What can hang from each mark:
K306: K275
K384: K24 K275
K961: K24 K55 K275
K851: K275
K275: K306 K763 K851 K961
K24: K384 K763 K961
K763: K24 K275

Every row comes from one small tree of marks. The marks that hang from a mark follow it in brackets, in the order of their numbers. Every link used is in the known rows. Which tree was each row made from?
Known rows:
K384(K24): [ -3  16   4 -26   0  -4  23  12  35 -35  13  11   2 -15 -17 -13 -18 -31
   7   8  10   3  -3 -18 -19 -44]
K275(K306 K851 K961): [ 19  -6  13 -14   6 -19  11  23  31  40  15 -24  13 -10 -41  37 -22 -25
  10 -10   3  51  -3 -24  -5   4]
K851(K275(K763(K24) K961)): [ 17 -16  27 -16  -2 -22  44  22  43  -4  12   9   8 -17 -29   0 -19 -22
   5 -12  -7  21   7  -4 -16   7]
K961(K24(K384(K275) K763)): [-19  33 -10 -46  -7  13  16 -13 -10 -58  25  10  -5  -6 -30 -41 -20  -1
  -5  -2   4  20  -4  -3 -15 -70]
K306(K275(K763)): [ 15   5  10 -22   0  -8   2  24  36 -47   9 -16  11 -14 -40 -11 -27  -8
   8   4  -1  12  -4 -63  -6  -3]
K851(K275(K961(K24(K763) K55))): [-10 -17 -11 -15   8   3  45  17  -2 -28  25 -13   7  -4 -37 -16  -8 -39
 -12  -5  13  41  10  31 -29 -19]
K24(K384 K763): [ -9  50 -12 -35   0   5  24  -6  29 -24  25  20   5  -6 -24 -14 -32  -2
  -3   4   4  14   9  -9  -5 -53]
K275(K851 K961): [ 15  -1  12 -16   1 -17  -5  20  32  24  20 -15  17 -15 -37  13 -24 -20
   6  -9   1  36   4 -22 -13  22]
K763(K24 K275): [ 26  -1  11  -8  -8   3  43  17  43 -12  -3  22   1 -12 -24 -45 -19  -5
   5   9  -5   5   4  -8 -15 -41]
K961(K24(K384(K275)) K55): [  0 -33 -16 -52 -13  21  11 -12 -38 -44  15   8  -9  -5 -35 -47  -8 -14
  -9   2  27  26  -1 -18 -16 -64]
K275(K306 K763 K851 K961(K55)): [ 12 -49  20 -18  10 -11   0  28   8  10  18 -30   8  -8 -51  32 -22 -40
   7 -26  12  53  -1 -32  -1  35]
K851(K275(K961)): [ 24  -5   3 -19   2 -20  38  17  39  27  18 -23  15 -14 -32   0 -16 -21
   2  -9   0  30  13   9 -21 -19]
K851(K275(K763(K24(K384)) K961)): [  5  -4  17 -36  -4 -20  38  -3  45  -1  17  17   6 -15 -31   1 -21  -9
   2  -8  -1  24  11  -8  -4 -11]
K961(K24(K763) K275(K306 K851)): [ -7 -11  -4 -11  22   3   9  22  20 -54  11 -16   7  -2 -52  24 -27 -18
   5   0 -16  49  -4 -15 -10 -29]
K961(K55): [ 21 -26  -9 -20  -1  11  24  19   2 -17  13   9   2  -6 -28 -19 -18 -26
  -2   1  21  18  13 -21 -18 -31]
K384(K24(K763) K275): [ -9  26  11 -32  -5   1  26   8  25 -55  23   3  -7 -10 -27 -43 -19 -18
   9  -9   0   7 -13   5 -23 -61]
K24(K763 K961(K275(K306))): [  4  28 -14 -11   9  -5  31   1  13 -10  21   3   1   8 -36  12 -18  -2
  -6  -4 -10  24  -3   1  -2 -57]
K275(K306 K763 K851): [ 13  -9  19 -20  13 -14   0  35  22 -20  11 -23  12 -15 -42  31 -39 -27
  19 -16  -2  35  -1 -35  -2   6]
K24(K961(K55 K275(K306))): [ 22 -39 -19 -17   4   4  28   2 -13   2  13   1  -4   9 -43   9  -4 -14
  -9  -1  12  29   3 -16  -3 -53]
K275(K306 K763 K851 K961): [ 11 -12  25 -16  11 -23  -3  28  29  17  18 -31  14 -14 -45  41 -28 -30
  13 -25  -5  46  -5 -33   0  31]
K961(K55 K275): [ 32 -62 -14 -20  10  11  19  10  18 -23   9   2   1  -1 -42 -15 -13 -15
  -8  -1   5  22  11 -31 -16 -35]
K306(K275(K851 K961(K55))): [ 17 -40   7 -17  -3 -11 -10  22  30   8  15 -26  14  -8 -58   0 -14 -18
   4   4  15  47  -2 -53  -8  28]
K24(K763): [  3  41  -1 -14   3   4  30  17  29 -29  23  11   6  -8 -23 -17 -31 -13
   1   0  -1  12   7  -6 -18 -36]
K851(K275): [ 26   0  -3 -21   5 -12  40  23  31  -9  12 -14  11 -16 -30  -9 -27 -20
   7  -2   3  17  16   6 -22 -48]
K384(K275): [ 31  -4   6 -29 -11   0  20  13   8 -13  15  -8   1 -13 -31 -36 -19  -6
   6 -11   2  11  -3 -17 -21 -50]
K24(K384 K763 K961): [-22  78 -19 -33  -8   0  17 -19  -2 -15  33  30   3   0 -21 -15 -29   5
  -9   4   6   9   8   3  -1 -53]
K851(K275(K306 K763 K961)): [ 21 -17  15 -20  13 -26  43  24  36  21  17 -40  12 -12 -39  27 -19 -32
   9 -25  -3  40   3  -2  -7  -9]

Which tree is each row?
[ 12 -39  -9 -21   5   1   3   5 -17 -39  20   3   1   1 -39  -9 -14 -16
 -10 -14   5  14   8 -25  -5  -7] -> K24(K961(K55 K275(K763)))
[ 13  -7  -1 -18   9 -12  13   6   5 -17  14  -9   1   1 -40  23 -19  -9
   0 -14 -10  20  -4 -26   6 -29] -> K24(K961(K275(K306 K763)))
[-16  20 -12 -36  -4  -1   9 -16   7  -2  20   9   8  -9 -20  -3  -8 -16
 -14   8  12  31   1 -22  -8 -25] -> K275(K961(K24(K384)))
[ -2  30   0 -41 -11  -6  18 -19  22   9  33  -3   1  -4 -35 -29 -17   5
  -6 -16  -1  26  -5  -2  -8 -42] -> K24(K384(K275(K961)) K763)
[ 25 -12   7 -12  10 -10  18  29  35  11   0 -36  10  -8 -46  -3 -32 -19
  17  -7  -5  35   1  -9  -3 -30] -> K763(K275(K306 K851))
[ 24 -15  13  -9   9 -19  13  23  42  47   6 -46  13  -8 -49   6 -21 -21
  11 -14  -7  47  -2  -6  -3  -3] -> K763(K275(K306 K851 K961))
[ 28 -22  22 -24  -3 -18   7  18  18  38  14 -37   6  -9 -51  12 -16 -14
  14 -23  -2  49 -14 -18 -10 -10] -> K384(K275(K306 K851 K961))
[ 29 -11   5 -18   7 -22  54  20  39  44  13 -31  11  -9 -36  22 -12 -27
   6 -12   4  42   6   8 -12 -37] -> K851(K275(K306 K961))
[-12   5 -32 -34   1  11  14 -24  -8 -27  30  23  -3  10 -40 -17 -16   5
 -18   1   8  20  13  -2  -1 -54] -> K24(K384 K763 K961(K55 K275))
[ 12 -13   7 -23  -7  -3  28   8  -7   7  12 -23  -3  -6 -34  -3   3 -23
  -2 -10   7  42 -19 -15 -16 -39] -> K384(K275(K306 K961(K24)))
[ 31 -76  -4 -17  16   3   9  24  19  -7   7 -19   3  -1 -59  23 -24 -21
   6  -5   5  48   6 -33  -4 -24] -> K961(K55 K275(K306 K851))
[ 28 -77  13 -16   9   8  38  21  23 -39  -1  23 -10  -1 -42   9 -12 -21
   2  -5   1  29  -1 -42  -2 -27] -> K961(K55 K275(K306 K763(K24)))
[  4 -13  24 -39  -1  -9  23  15  16 -45  12 -19  -9 -14 -34  -9 -16 -31
  17 -21   3  15 -23 -22 -10 -49] -> K384(K24 K275(K306 K763))
[  2 -21  32 -39   3 -16  -3  24  18 -48  13 -31  -3 -17 -47   6 -28 -31
  25 -26   0  29 -21 -25  -8 -20] -> K384(K24 K275(K306 K763 K851))
[-15   4  -3 -37   4  -8  -1  -2   8  14  15 -10  10  -9 -39  35 -17 -22
   0   1  12  57  -6 -25   2 -13] -> K275(K306 K851 K961(K24(K384)))
[ 16 -45   2 -13  -8   4   3  12  -4 -24   9  36  -2  -1 -44  -3 -14  -6
  -3   8   4  25   8 -20 -12  -6] -> K763(K24(K961(K55 K275(K851))))
[  7  -4 -18 -49 -24   7   7 -22 -42  -4  26  13 -11   2 -36 -41  -9   1
 -11  -7  26  15   2  -6  -6 -64] -> K24(K384(K275) K961(K55))
[ -8 -19  -1 -20  -8  14  23   6 -24 -32  26  -8  -5  -1 -38 -41  -1 -27
 -13 -13  11  34  -8   6 -28 -21] -> K384(K275(K961(K24(K763) K55)))
[ 15  -3  13 -18  -2 -20 -14  20  51  13  13 -29  19 -14 -51  10 -22  -8
   9   5   0  40  -5 -53  -6  24] -> K306(K275(K851 K961))
[ 10  -1   7 -53  -8  -2   2  -6   5 -32  21  -6   0 -12 -36 -30 -29   1
   6 -21   2  10  -2 -32  -3 -40] -> K24(K384(K275(K763)))
[-11   2  10 -18   4  -6   4  14   3 -32  18  -9  11 -14 -24   0 -13 -34
  -7 -10   2  27  -5 -28 -15  20] -> K275(K763 K961(K24))
[ 20 -30  -1 -18  -7  -5  14  12  28   9  13 -15   7  -3 -45 -15  -3 -17
  -6   8  18  35  -2 -50 -11   0] -> K306(K275(K961(K55)))
[ 14  -2  17 -16   7 -16  23  18  29  17  16 -20   8  -9 -32  26 -16 -29
   4 -21   1  32  -7 -31  -1   3] -> K275(K306 K763 K961)
[  6  -4  12 -49 -11 -12  -1 -15  12   2  27 -16   2 -12 -37 -21 -18  -3
  -1 -26   0  24  -6 -29  -1 -13] -> K24(K384(K275(K763 K961)))
[ -1 -16 -13 -12   7   4  -5  11  -6 -35  28   3   5   5 -52  -3 -25  -8
  -5  -8   0  32   9   0 -11  -8] -> K24(K763 K961(K55 K275(K851)))
[  0   3  -1 -14   3  -4  29  13   7  10  10  -9   5  -8 -24  18  -2 -33
  -4   2  10  40  -9 -20 -11 -24] -> K275(K306 K961(K24))
[-16   1 -14 -15   3  20  28  16 -17 -67  18  17  -2  -2 -25 -27 -16 -31
 -10   9  16  24   7  -1 -25 -32] -> K961(K24(K763) K55)
[-10  40   6 -37 -21  -8   4 -11  18 -39  11  42  -1  -8 -31 -13 -20  15
  -1  17   6   6  -7 -55  10 -22] -> K306(K275(K763(K24(K384 K961))))
[ 13   9   0 -30 -11   4  37  -7  41  -8  -1  33   0  -9 -25 -45 -21   5
   0  12   0   7   8 -12  -3 -59] -> K763(K24(K384) K275)
[ 25 -83   6 -19  21  -1  -2  28  15 -32   9 -27   4  -3 -62  28 -28 -28
   7 -22  -1  45   4 -44   0   2] -> K961(K55 K275(K306 K763 K851))
